Each row comes from the steps of one path. Every step used is in the known rows, and no mark comes twice. Write the path behind each row, first mark first.
In the rows, 128 means zero.
Known rows:
M, D, P: [115 121 123 127 146 178 136 144 139 118 126 108 118 117  95 140 114 100
 129 113 189 124 116 159 110  94  98 113 110 143 144 101 147 117  95  97
 129 113 140 142  93 130 157 129 171 179 121 125 117 165 117 143 137 112
 148 120  98 179 116 124 106 120 123 147 156 107 162  87 147 124 126 143
 202 125 130 110 133  87  98 157 126]
G, N, M, D, P, H: [106 128 131 128 131 159 151 130 157 120 125 123 101 124  88 137 106 104
 123 115 194 132 100 144 109  73  96 108 113 147 129  98 148 116  88 137
 126 108 134 162  98 142 148 122 173 190 114 119 145 172 135 132 146 124
 135 127 101 184 141 118 135 118 109 150 170 125 157 101 164 116 115 152
 214 105 114 111 135  72  88 166 118]
X, K: [125 133 118 144 103 161 134 118 130 114 138 114 135 130  95 163 135  92
 116 115 208 115 154 198 103 123 112 127 123 119 110 113 150 130  98 168
 111 117 133 101  85 149 144 141 132 113 143 121 102 133 132 153 135 108
 141 123 114 169 102 124  91 125 154 153 122  93 149  90 133 147 124 135
 110 131 156  94 117 105 101 142 115]
D, M, N, G, X: [107  50 135 168 119 125 133 125  82 113 201 124 116 125  82 160  85  92
 121 116 195 105 200 192  93 102 101 103 123 146 100 136 148 154  88 180
 106 137 124  80 115 130 140 120 162 105 157 123  83 207 174 114 119 117
 140 120 111 174 180 149 104 134 166 132 169 113 149  96 168 156 120 156
  97 123 177  89 119  68  98 123 130]
D, M, N, G: [115  71 138 160 124 103 137  93 104 113 206 128 107 129  85 155  76 101
 133 109 187 115 191 182  86 103 110  83 120 148  83 133 159 136  91 154
 110 119 136  79 113 136 150 128 160 116 161 122  81 193 165 105 124 123
 145 109  98 176 151 147 105 132 157 119 181  94 151 101 144 146 121 168
  90 103 159  96 121  69  81 132 114]
X, K, H, P, D, M, N, G: [103  89 146 135  97 101 130  99 119 118 199 136 103 127  97 149  53  81
 135 113 196 122 195 205  88  98 120  97 117 138  90 135 168 127  95 143
 114  95 133  97 111 156 148 131 135 126 147 102  94 163 169 104 138 116
 140 113  95 178 160 154  97 132 131 133 181  76 149 102 182 114 116 170
  81  96 152 106 125  69  68 146 147]
G, X, K, H, P: [101 132 130 132  75 161 142 130 104 119 136 124 108 119 101 143  94  72
 122 130 213 115 160 227  91 102 126 146 119 117 134 131 134 131 107 160
 113 108 125 125  92 159 142 140 132 120 142 108 120 123 137 144 158  96
 138 139 114 165 148 148 103 131 119 169 173  92 151 100 204  85 122 140
  92 126 135 107 131  96  97 155 142]
M, D, P, H: [111 141 127 126 125 165 140 142 143 118 112 122 111 120  89 134 127  96
 119 111 191 130 104 169 113  70  93 127 110 148 138 104 150 105  98 126
 129 107 134 163  97 137 150 129 168 189 118 117 137 167 124 134 145 115
 136 125  96 179 131 116 123 118  99 149 181 111 160  91 168 111 116 148
 242 110 125 119 140  91  95 166 105]
D, M: [123 107 127 161 113 122 132 107 118 109 165 113 115 129  80 141 103  92
 135 127 190 111 165 183  95 103 108 120 110 123 118 111 156 129 105 145
 116 120 137  97 116 137 150 131 150 172 160 129  99 190 146 130 130 126
 147 108  94 166 118 137  87 122 149 123 161 107 164  96 110 141 123 158
 135 144 149  94 143 103  95 138 116]
P, D, M, N, G, X, K: [111  73 137 151 119 136 122 132 114 114 184 121 128 133  83 167  99  86
 115 111 203 109 194 201 102 115 107 121 122 130 103 135 165 153  87 173
 108 112 127  86  96 152 135 125 133 102 139 105  92 178 171 131 122 116
 139 118 107 180 159 139  91 134 166 147 141  90 147  87 171 149 117 147
 114 127 185  82 115  85  90 129 154]
P, D, K: [106 141 122 125 131 123 124 145 108 105 135 146  97 123 118 137 105 104
 111 110 195 115 122 158 109  91 116 113 132 141 115 112 172 138 105 129
 121 124 105 161 115 138 142 141 159 146 162 128 138 128 161 164 128 108
 146 129  93 163 147 123 107 114 154 140 171 111 156  91 145 116 128 150
  65 135 132 124 132 113  86 155 153]
D, P: [115 130 125 134 142 160 146 136 127 114 132 120 116 124 103 143 112 104
 125 108 197 125 131 177 103  95  97 112 122 135 116 109 149 114 100 121
 122 121 134 101 112 134 139 130 147 167 130 123 113 169 123 140 140 111
 144 122 103 170 115 132 107 129 133 145 173 107 159  97 156 113 125 143
 185 132 141 117 141  87  99 151 117]
J, K, H, P, D, M, N: [107 140 145 132  94  88 130 101 110 113 198 135  79 126  87 120  40  78
 138 107 200 123 169 210  95  90 105 103 105 146 117 130 184 134 106 122
 120  99 134  98 120 155 142 136 135 182 148 110  99 184 165 107 153 111
 143 119  87 159 140 155  92 131 125 138 196  86 156  97 154 114 122 173
 111 121 143 112 144  82  69 155 136]
J, K: [127 146 115 156  90 138 144 104  95 112 150 110 109 125  83 149 119  98
 124 110 200 119 140 177 106 115 100 115 125 152 116 124 154 149 103 156
 124 144 116 121 107 148 129 141 161 142 149 140  94 168 148 141 155 101
 147 123 108 147 116 128 109 135 136 142 176 106 149 101 121 129 128 140
 118 133 135 125 119  92 105 156  76]
G, N, M, D, P: [111 112 128 133 145 176 148 130 146 120 142 114 113 116  85 142 104 109
 138 114 194 127 114 131 104  90 100  90 111 148 128  98 137 128  86 109
 127 114 138 135  95 139 157 124 173 184 113 124 128 172 130 138 136 122
 144 122 101 185 120 126 121 119 139 148 147 120 158  97 136 140 122 151
 160 124 119 101 125  73  90 160 135]
D, M, N, G, X, K, J: [113  81 124 143 114 157 137 117 116 120 166  96 120 130 102 162 120  97
 133 105 211 121 206 187  95 146  97 125 119 141 118 143 157 170  89 178
 101 115 119  93  92 148 139 133 120 111 144 112  92 170 164 109 128 110
 148 121 129 175 181 138  97 146 179 138 129  93 146  94 132 130 119 144
  92 130 175  74 116  77 106 126 135]
M, D, K, J: [108 130 111 123 123 171 134 133 114 115 116 102 102 113 114 136 140 109
 134 106 196 123 138 121 104 129 108 117 119 154 155 119 152 156  97 141
 117 117 105 183  91 137 161 151 152 142 149 133 130 123 145 153 131 101
 156 127 120 165 172 120 111 125 168 132 138 122 157  94 102 118 131 140
  62 126 123 103 121  97 111 152 133]
D, M, N, G, X, K, H: [107 109 139 153  90 139 142 102 106 117 175 134 120 136  92 151  81  84
 124 118 203 113 193 206  92 120 125 135 117 138 116 146 145 154 101 173
 106 109 129  91  90 150 139 129 142  97 138 107  94 163 153 131 146 101
 137 122 109 161 149 154  97 134 154 156 157  81 147 101 174 119 121 153
  34 104 162  98 122  61  89 134 135]
N, M, D, K, X: [113 149 115 144 110 124 129 126 112 114 126 126 103 135 114 135 146 114
 123 102 201 109 102 130 106 106 118  80 121 127 142 110 135 149  90 117
 113 118 119 166  96 142 149 148 195 156 140 138 120 137 157 180 141 111
 145 125  95 150 101 117 117  91 167 141 140 102 152  94 115 158 136 149
  63 138 117 106 122  96  96 167 123]
D, M, N, G, X, K: [114  68 133 157 108 144 129 123 107 115 179 118 130 134  80 170 103  89
 121 112 204 108 196 202  97 125 106 124 120 126  97 133 152 149  88 192
 105 113 131  80  91 147 139 127 142  97 143 111  85 182 160 129 125 114
 140 120 114 178 154 137  95 133 169 146 135  89 145  89 163 158 118 142
  96 126 183  80 114  72  98 126 145]
D, K, H: [103 169 127 138  95 133 147 109  95 111 128 151 100 127 118 127  98  98
 118 119 196 119 135 161  94 101 134 131 127 150 127 128 144 146 114 143
 116 123 113 152 105 145 144 144 156 119 155 131 123 122 140 164 151  91
 143 132 103 149 143 142 114 119 142 148 181 106 153 107 148  94 129 150
   4 112 121 133 126  90  90 155 131]
X, K, J: [122 131 111 132 115 175 141 123 134 118 127  92 123 123 108 160 151  98
 129 105 215 125 167 175  99 147 102 130 124 137 131 128 155 155  97 164
 105 118 119 117  86 149 145 143 113 123 147 119 111 121 142 139 139 104
 151 125 130 167 140 129  93 138 163 146 116  93 150  96 110 121 126 132
 108 132 148  88 118 100 111 144 114]
N, M, D, P: [113 123 127 132 138 177 142 133 146 121 134 116 120 118  88 143 113 100
 143 109 191 125 113 137 105  91 100 100 112 142 134  93 141 126  91  93
 127 115 144 140  95 148 157 128 180 180 115 127 125 168 127 145 144 117
 146 119  98 177 115 128 114 113 135 150 140 113 161  91 134 133 124 147
 164 122 126  99 125  78  93 165 142]
X, G, N, M, D, P: [109 106 128 132 137 180 151 132 157 119 155 114 113 121  89 143 100 111
 131 118 193 120 115 133 103 100  99  85 109 147 130  92 130 130  85 110
 127 109 133 128  99 130 152 120 190 173 111 123 121 183 134 128 140 125
 143 121 105 189 135 125 123 125 153 149 153 116 156 103 142 139 122 152
 188 131 116 109 133  77  92 161 128]
H, P: [109 120 122 138 100 144 138 133 108 115 145 118 101 111 102 145  99  82
 125 124 200 113 146 210  89  82 110 113 123 119 124 114 147 113 101 145
 116 122 130 128 109 146 146 143 141 141 159 123 117 139 141 136 145 111
 139 133 110 171 141 141 105 125 126 147 183 108 156  96 169 113 123 145
 148 136 130 108 133 114  93 158 122]
H, P, D: [103 125 131 123 126 126 127 150 125 112 159 126  97 111 104 146  88  78
 122 118 201 115 141 200  97  72 104 104 126 124 129 112 168 122  98 124
 123 116 120 126 118 148 143 132 135 165 160 111 138 140 160 135 138 116
 138 128  88 175 135 142  99 124 119 146 169  97 159  92 171  99 121 152
 169 130 136 116 141 130  81 163 139]

Write each row's path:
[106  57 126 165 128 155 142 137  82 113 171 126 124 123  88 173 114  97
 112 123 193 103 184 186  94 100 101 112 136 139 109 129 134 151  86 179
 110 146 111 100 109 128 131 120 165  93 160 129  99 181 170 137 124 112
 138 124 114 172 172 143 112 135 163 145 166 121 147 100 172 135 121 141
 120 119 166  99 111  85 107 134 108] => N, G, X
[122 142 117 161  85 134 138 123 115 109 159 110 105 140 102 142 140 116
 101 112 204  95 136 187 102 131 100  83 118 135 133 120 129 153  98 136
 115 131 101  80 118 129 121 136 189 151 150 135  96 175 161 134 150 114
 142 126 107 148 117 121 104 124 171 143 187  87 148 115 133 137 135 148
 169 148 126 128 141 107 105 164  50] => J, K, X, G
[105  62 144 144 115  97 131 109 113 115 207 127  95 122  95 152  56  89
 134 113 189 116 188 195  87  85 109  82 119 145  93 128 170 129  91 137
 113 107 134  90 124 146 150 127 146 140 156 113  97 180 175  98 127 126
 144 113  90 183 165 152 101 132 138 121 193  86 153 100 174 126 118 172
 118 104 154 105 131  79  69 143 134] => H, P, D, M, N, G
[114 124 123 136 120 164 147 125 151 119 147 105 103 131  91 136 113 120
 126 110 202 119 106 135 108 116  96  75 110 148 136 102 131 143  83  99
 128 110 124 132 100 136 139 126 198 202 106 126 119 187 145 134 154 119
 141 123 103 172 117 117 126 125 148 147 165  97 152 106 136 133 128 149
 188 133 109 119 130  68  93 173  98] => J, K, X, G, N, M, D, P
[115  80 136 156 123 117 144 104 102 115 195 130 109 125  95 163  88 100
 123 106 192 114 182 182  87  97 109  71 130 155  85 130 153 135  86 160
 109 128 128  80 108 137 146 132 157  97 155 127  85 167 164 111 125 115
 146 116 109 173 140 147 112 126 155 130 173 101 145 103 154 153 120 163
  84  95 156 110 113  69  87 133 112] => M, N, G
[119 129 119 155  99 135 136 134 124 109 161 116 112 139 110 144 141 114
  96 117 201  93 139 191  96 124 108  75 123 125 130 113 125 138  96 146
 114 125 106  78 115 118 130 132 182 139 151 131 102 167 154 136 137 123
 140 126 104 159 112 124 100 117 177 144 178  89 150 112 136 148 132 151
 170 148 133 122 140 116 104 160  64] => K, X, G
[108  80 128 135 122 145 130 131 126 119 170 101 117 128 103 162 112  96
 131 105 209 121 201 184  97 136  91 123 120 144 123 141 169 169  88 175
 103 112 114  94  99 153 139 131 117 125 146 105 106 166 173 112 128 111
 146 117 117 176 181 141  91 143 172 139 133  85 146  92 134 121 119 145
  97 126 177  76 119  81  97 130 139] => P, D, M, N, G, X, K, J
[103 121 141 131 108 111 125 126 131 110 166 128  93 122  98 128  62  81
 138 130 191 116 161 197  95  83 118 125 107 124 133 114 169 123 110 127
 122 100 131 120 121 154 149 126 134 193 160 110 126 168 157 126 144 120
 143 114  77 171 140 149  86 123 118 134 181  84 165  93 154  88 119 165
 132 136 138 107 158 108  72 157 134] => K, H, P, D, M
[104 112 119 138 114 153 136 128 123 111 149 127 102 120  93 135 106 113
 118 120 189 108 114 105 101 111 120  84 117 149 116  99 134 149  89 147
 118 114 112 178  99 135 161 138 195 138 139 139 132 141 158 156 131 117
 146 131 108 178 166 113 127 111 193 140 156 130 151 103 116 154 126 151
  60 134 108 110 115  90  94 160 150] => X, G, N, M, D, K
[107 144 128 128 124 163 142 134 152 122 119 129 110 122  91 137 118  98
 129 109 196 130 104 153 109  69  94 120 113 145 138  95 146 112  96 125
 125 112 136 158  98 150 152 127 175 185 114 120 146 170 131 139 147 120
 133 122  98 178 126 118 128 109 108 152 165 118 159  97 163 110 117 152
 222 106 119 110 135  86  89 176 121] => N, M, D, P, H
[109 107 124 153 106 127 154 122 131 113 172 134  99 136 106 145 112 126
 115 119 204 102 122 129  88 115 115  56 126 133  99 105 124 150  84 159
 109 124 108 105 116 137 133 128 182 143 140 134 124 161 171 145 133 128
 136 134 114 169 139 124 131 117 196 141 156 121 143 119 120 159 125 160
  60 144 112 106 128  82  85 159 115] => D, K, X, G, N, M
[113  70 140 147 126  94 128 107 111 112 210 132 102 128  89 155  71  99
 130 109 188 115 189 183  89  95 107  77 121 151  85 126 171 138  89 141
 115 114 133  86 123 141 148 125 153 134 161 118  92 187 177 100 122 124
 144 109  89 183 149 148  99 129 150 119 178  88 152  99 150 138 119 172
 102 102 163 102 127  74  74 136 128] => P, D, M, N, G
[117 117 119 147 116 163 136 121 131 118 157 114 122 114  77 151 127  89
 148 118 189 116 127 128 103  95 108  87 114 139 140  91 136 149  87 131
 122 119 138 145  91 150 173 131 178 155 138 137 126 155 144 152 138 120
 148 116 101 171 106 129 111 105 163 147 101 119 159  92  96 165 125 149
 113 115 123  90 108  95  94 160 125] => N, M, D
[106  61 135 164 130 135 140 133  77 114 194 127 116 123  89 164  95  95
 112 114 197 104 191 192  91  98  99  93 130 150 103 138 142 154  84 179
 105 139 117  82 110 132 134 122 162  84 158 125  91 186 171 125 124 112
 140 126 114 174 172 146 110 138 172 143 172 121 146 100 171 150 121 150
 106 111 176  97 113  72 102 126 124] => M, N, G, X
[101 102 124 132 112 119 138 138 127 107 166 117  83 130 118 132  98 126
  93 129 204 100 126 171  91 102 112  68 121 128 112 118 140 134  89 156
 115 109  96 110 120 116 126 131 172 173 154 119 126 157 178 127 131 125
 135 140 105 178 157 118 121 131 165 141 205 105 147 117 169 127 126 158
 147 150 115 130 148 104  85 154 108] => H, P, D, K, X, G, N
[106 125 137 126 100 117 124 122 137 112 160 122 102 126  94 136  75  77
 135 130 196 117 166 204  96  94 121 135 106 116 132 119 171 123 110 130
 120  95 133 119 112 160 146 133 120 183 155 103 126 160 152 132 145 115
 140 115  82 173 140 146  83 123 118 142 160  75 162  88 157  91 121 158
 132 136 140 105 150 106  75 154 144] => X, K, H, P, D, M
[114  80 129 156 111 157 135 129 104 117 171 114 134 131  89 175 111  88
 111 112 210 109 188 206  98 120 108 118 129 132 101 133 145 152  87 189
 104 117 125  86  89 144 137 130 140  76 139 113  89 159 155 135 127 108
 140 127 124 175 149 137 102 135 173 155 139  97 141  91 171 153 118 136
  93 121 178  83 102  79 102 128 141] => M, N, G, X, K
[112  85 120 138 117 164 136 124 112 121 157  97 122 126 104 167 130  96
 126 102 214 119 194 189  95 145  95 118 126 143 119 146 155 167  86 182
 101 119 114  93  91 145 137 137 120  89 143 115  98 147 161 116 129 104
 147 126 134 171 178 136 102 148 179 147 126 100 143  98 137 130 121 136
  82 124 170  78 110  79 110 131 129] => M, N, G, X, K, J
[110 140 123 141 110 125 122 147 126 105 151 131 100 137 125 132 127 118
  90 113 200  94 127 171 100 115 111  83 125 128 127 113 141 140  99 125
 117 119  94 112 120 119 130 138 185 149 152 128 121 149 166 153 136 118
 139 127  95 160 139 117 104 113 181 140 187  91 151 107 149 129 134 152
 152 153 128 132 150 115  94 164 106] => P, D, K, X, G
[ 98 136 127 118 126 121 122 153 109 109 134 137  90 116 124 133  94  92
 115 114 196 114 125 175 101  80 115 115 130 132 122 116 170 123 104 129
 120 113 107 174 116 145 146 147 149 155 160 123 144 121 163 160 134 107
 143 135  94 168 162 127 113 117 140 140 189 114 157  92 169 100 124 147
  88 140 126 125 137 117  85 163 167] => H, P, D, K
[ 90 130 127 126  85 147 150 116 108 118 144 133  82 113 107 124  74  92
 134 131 196 119 126 148  89  84 136 107 116 134 135 119 133 127 100 139
 120 104 122 185  99 158 156 143 160 153 139 122 142 119 147 150 155 102
 139 142 106 170 165 140 130 121 130 152 183 112 153 110 171  94 123 155
  40 116  97 115 122  81  82 165 153] => G, N, M, D, K, H, P
[ 89 128 129 125  76 152 147 123 120 118 151 134  84 112 108 123  68  93
 124 136 197 112 129 153  85  93 135 102 115 136 139 118 124 132 102 145
 117 100 114 169 102 150 154 140 173 145 138 120 143 127 150 144 157 106
 138 141 108 174 178 138 128 121 145 157 192 108 151 116 179  92 123 159
  60 121  91 123 130  82  84 175 148] => X, G, N, M, D, K, H, P
[ 94 145 127 123  87 145 139 127 102 118 125 131  88 110 114 119  86  78
 130 127 195 119 129 178  94  82 131 127 115 136 146 123 141 122 109 131
 121 102 123 183  99 156 161 151 156 143 150 124 137 113 136 157 155  96
 143 137 102 163 153 140 112 113 118 154 192 103 157 100 186  80 126 148
  73 113 105 125 131 100  93 167 138] => M, D, K, H, P
[ 95 130 136 120 107 140 130 151 118 115 153 133 102 117 111 143  79  76
 118 124 209 113 159 214  97  82 119 133 127 122 141 126 159 137 102 143
 122 108 113 128 106 158 137 131 122 149 146  99 139 129 158 145 151 103
 136 130  96 170 151 148  96 130 119 165 165  87 153  93 195  77 120 147
 127 126 144 111 135 112  83 157 151] => G, X, K, H, P, D
[114 109 120 152 115 128 150 121 128 108 178 110 102 138 102 144 121 130
  93 131 201  97 136 171  90 116 105  63 121 131 110 116 126 145  82 169
 112 125 108  80 114 107 125 125 177 157 156 126 103 180 163 122 129 129
 138 137 113 173 136 119 113 136 174 140 189 115 145 117 140 154 127 155
 160 144 125 119 142  94  98 144  69] => K, X, G, N
[110 131 119 149  97 142 129 139 127 111 148 126 106 133 109 136 138 118
 107 113 198  94 115 139 101 122 117  75 117 131 133 103 122 147  91 127
 115 115 105 131 106 129 145 140 201 143 140 135 121 150 159 159 138 121
 142 124 103 159 127 118 112 103 192 143 160  99 150 108 126 154 134 152
 128 146 115 118 134 106 100 171 103] => N, M, D, K, X, G
[113 107 120 151 109 156 145 121 146 117 166 106 111 126  82 147 122 110
 125 122 195 105 122 122  98 111 109  57 110 139 136  95 118 157  79 140
 118 117 126 129  94 136 159 124 201 161 137 131 121 166 158 137 138 130
 142 123 104 176 117 121 118 109 178 145 123 117 152 104 104 175 128 154
 127 124 110  98 118  87  91 160 107] => K, X, G, N, M, D
[103 135 123 136 101 120 123 156 123 107 147 131  91 131 130 132 116 111
  94 114 201  94 122 185  98 109 113  82 121 123 132 114 139 135 100 126
 117 109  96 121 122 127 129 141 181 149 153 123 125 138 166 148 141 119
 138 132  99 163 142 122 106 113 169 143 201  85 152 108 173 117 132 153
 154 158 117 133 153 117  90 176 114] => H, P, D, K, X, G
[ 97 100 140 140  78 138 136 111 101 120 170 129 103 123 100 141  65  73
 130 124 201 115 191 229  85  98 124 130 114 125 121 141 146 132 102 170
 109  98 133 108  98 162 145 138 130 120 142 102 102 150 151 121 152 104
 136 130 109 170 171 158 103 134 127 154 188  80 148 103 209  92 118 153
  78 112 148 100 130  76  85 145 148] => D, M, N, G, X, K, H, P
[103 110 125 144 116 119 146 127 144 112 181 135  96 135 108 146  98 125
 112 116 207 103 119 127  93 108 113  55 127 137 107 103 139 155  82 154
 113 125 105 108 123 140 133 125 180 156 141 128 137 159 181 140 133 130
 136 131 105 174 139 127 129 115 193 141 154 115 145 116 129 149 125 163
  70 142 115 110 128  88  81 164 131] => P, D, K, X, G, N, M
[103 120 130 131 124 166 149 138 165 119 134 123 103 124  87 134 108 105
 114 118 191 125 101 140 104  78  97 101 108 151 130  97 139 114  90 139
 124 107 125 146 102 134 147 120 182 188 112 118 146 179 141 121 148 130
 132 128 101 189 150 112 137 123 125 149 181 124 154 105 169 117 115 157
 230 114 112 115 140  81  84 174 106] => X, G, N, M, D, P, H
[ 93 141 128 128  81 147 141 123 107 119 130 142  89 110 110 123  77  83
 138 123 196 118 126 160  89  81 134 116 115 134 144 115 136 126 105 135
 121 105 123 183  99 163 160 149 158 140 141 123 142 111 139 159 159  99
 142 135 101 162 153 143 120 111 127 154 176 102 156 102 177  88 126 155
  41 112 101 117 126  92  86 176 157] => N, M, D, K, H, P
